Each row was made from one small tree. The marks that hang from a mark follow it in brackets, in alphabetical order. Every link used is in the known rows. Write each row's tree.
Known rows
pafifi{tupe{kemusi{vage{gasel tegi{bamez}}}}}: [ 1.430 -3.696 -0.867  0.873 -1.704  0.069  0.142  3.500 -0.508  0.891
 -0.687 -1.147 -3.652  1.598 -0.782  0.840 -4.260]
pafifi{tupe{kemusi}}: [ 1.233 -0.572  0.431  0.541 -0.068 -0.158 -0.227 -0.455 -0.677 -0.751
 -1.563  2.416 -0.637  0.346  1.517  1.664 -1.161]
kemusi{tupe{pafifi} vage}: [ 0.711 -2.587  1.340 -1.366  0.317 -1.305  1.574  2.015 -0.876 -0.386
  2.576  3.141  0.796  1.236  0.465  0.368 -0.608]
tupe{kemusi{vage{tegi}} pafifi}: [ 1.812 -4.637 -1.657 -0.342 -1.508 -1.816  3.023  3.677 -1.153  1.333
  3.419  2.586  3.764  2.599 -2.784  0.235  1.137]
pemim{bamez{tegi{vage}}}: [-1.132 -2.494 -1.388  0.615 -2.200 -3.782 -1.562  1.425 -0.321  0.585
 -0.674 -2.214 -3.363  1.593 -4.556  0.610  0.135]
kemusi{tupe{pafifi} vage{gasel}}: [ 1.752 -2.214  2.493 -1.634  0.311  0.303  0.404  2.190 -0.457  0.906
  3.325  2.518 -1.026  2.372  1.008 -0.626 -2.243]
tegi{bamez vage{gasel kemusi{tupe{pafifi}}}}: [ 5.260 -2.406  0.826  1.720 -1.836 -0.721 -1.302  7.048 -3.393  2.772
  3.390  1.490 -1.410  1.276 -2.621  0.271 -4.259]
vage{kemusi{tupe}}: [ 2.876 -2.310  2.812  0.458  0.543 -1.652  1.638  1.986 -1.936 -0.753
 -0.824  0.436 -1.121 -0.771 -0.077  1.125 -2.892]
vage{gasel kemusi{tupe{pafifi}}}: [ 5.539 -2.524  2.997 -0.190  0.191 -0.186  0.774  3.008 -1.947  1.318
  2.996  1.811 -0.224  1.738 -0.987  0.589 -3.192]
vage{gasel kemusi{tupe{pafifi}} tegi{bamez}}: [ 5.907 -5.666  0.121  1.424 -1.242 -1.050  1.393  5.810 -2.147  1.266
  2.994 -1.350 -1.615  1.901 -3.830  0.754 -4.462]
pafifi{tupe}: [ 0.230 -0.132  1.011 -0.540 -0.087  0.133 -0.751 -1.262  0.950 -1.121
 -2.224  0.141 -1.422 -0.243  1.486  1.159 -2.585]
gasel{vage{tegi}}: [-1.944 -1.998 -0.267 -1.883  0.021 -1.645  1.008  1.929  0.937 -0.163
 -0.791 -2.161 -0.344  1.473 -5.073 -1.287 -3.177]
vage{gasel kemusi{tupe} tegi}: [ 4.337 -5.040  3.500  0.091 -0.103 -1.140  1.833  2.726 -0.517  0.239
 -0.329 -2.516 -2.587  0.954 -1.796 -0.371 -5.974]
pemim{bamez}: [-0.117  0.007 -0.822 -0.730 -0.611 -0.532 -0.415  0.933 -0.502 -0.811
 -0.441 -1.269 -3.349  0.177 -1.314  2.500  1.526]
pemim{bamez{tegi{vage{gasel kemusi{tupe{pafifi}}}}}}: [ 4.410 -4.958  1.601  0.403 -2.035 -3.870 -0.794  4.426 -2.365  1.884
  2.381 -0.454 -3.619  3.328 -5.540  1.305 -3.061]
bamez{tegi{vage{gasel kemusi{tupe{pafifi}}}}}: [ 4.469 -5.031  2.640  1.130 -1.461 -3.348 -0.414  3.543 -1.768  2.834
  2.594  0.851 -0.383  3.224 -4.203 -1.227 -4.538]
pemim{bamez{tegi{vage{kemusi{tupe{pafifi}}}}}}: [ 3.366 -5.461  0.605  0.600 -2.004 -5.342  0.400  4.362 -2.742  0.734
  1.484  0.317 -1.927  2.269 -5.850  2.250 -1.408]

Write each row's tree
[ 4.912 -6.197  1.491  0.080 -0.662 -2.781  3.372  3.693 -1.548 -0.345
  1.910  0.281  1.844  1.314 -3.335  0.976 -3.048]  vage{kemusi{tupe{pafifi}} tegi}
[ 0.445 -1.102  2.950 -1.159  1.335 -2.228  1.225  3.138 -2.002 -0.708
 -1.355  0.456 -1.890 -0.057 -3.164  0.538 -4.604]  gasel{vage{kemusi{tupe}}}
[ 3.253 -0.092 -0.033  2.220 -2.158  0.065 -1.977  6.238 -2.591  3.675
  0.819 -1.172 -2.326  0.166 -2.579 -0.122 -3.725]  tegi{bamez vage{gasel kemusi}}
[ 4.313 -5.138  1.061  1.647 -0.782 -0.866  1.110  4.863 -1.724  0.444
 -0.014 -3.448 -4.209  0.461 -2.658  0.322 -5.972]  vage{gasel kemusi{tupe} tegi{bamez}}
[ 2.819 -4.379  3.499  1.542 -0.971 -3.429 -0.888  2.576 -1.284  2.038
 -0.318 -1.259 -2.918  1.746 -3.058 -1.600 -5.880]  bamez{tegi{vage{gasel kemusi{tupe}}}}
[ 0.480 -4.754  2.948 -1.430  0.146 -0.697  1.437  1.857  1.001 -0.193
 -0.042 -1.895 -3.302  1.778  0.020 -1.734 -4.939]  kemusi{tupe vage{gasel tegi}}
[-0.037 -1.589  3.485 -1.310  0.897  0.361 -0.061  1.178 -0.003  0.145
  0.384  0.277 -3.695  1.028  2.089 -1.095 -3.700]  kemusi{tupe vage{gasel}}
[ 0.515 -2.601 -1.664  0.374 -1.107 -2.400  1.616  6.086 -1.839  0.803
 -0.697 -3.398 -1.357  0.249 -7.264  0.721 -4.153]  gasel{vage{kemusi tegi{bamez}}}
[ 3.545 -1.857  1.753  2.192 -1.391 -0.781 -1.543  6.111 -2.851  1.992
  0.311 -0.701 -4.124 -0.068 -1.222 -0.119 -5.453]  tegi{bamez vage{gasel kemusi{tupe}}}
[ 1.412 -1.535 -1.129 -0.217 -0.904 -0.955  1.551  2.877 -2.095  1.691
  3.736  4.811  3.310  1.905 -0.804  0.856  2.600]  tupe{kemusi{vage} pafifi}
[ 2.861 -3.766 -1.886  2.004 -1.821 -1.665  1.913  4.878 -1.719  0.905
 -0.482 -3.392 -0.668 -0.406 -4.325  1.295 -2.502]  vage{kemusi tegi{bamez}}
[ 1.028 -0.521  1.968 -0.630 -0.252  0.908 -0.534  0.762 -0.413  1.032
 -0.625  1.987 -2.507  1.345  2.227  0.534 -3.001]  pafifi{tupe{kemusi{vage{gasel}}}}
[ 3.318  0.006  2.333  0.649 -1.631 -0.105 -1.376  4.213 -1.412  3.357
  0.584 -0.191 -0.599  0.668 -1.735 -0.909 -3.744]  tegi{vage{gasel kemusi}}
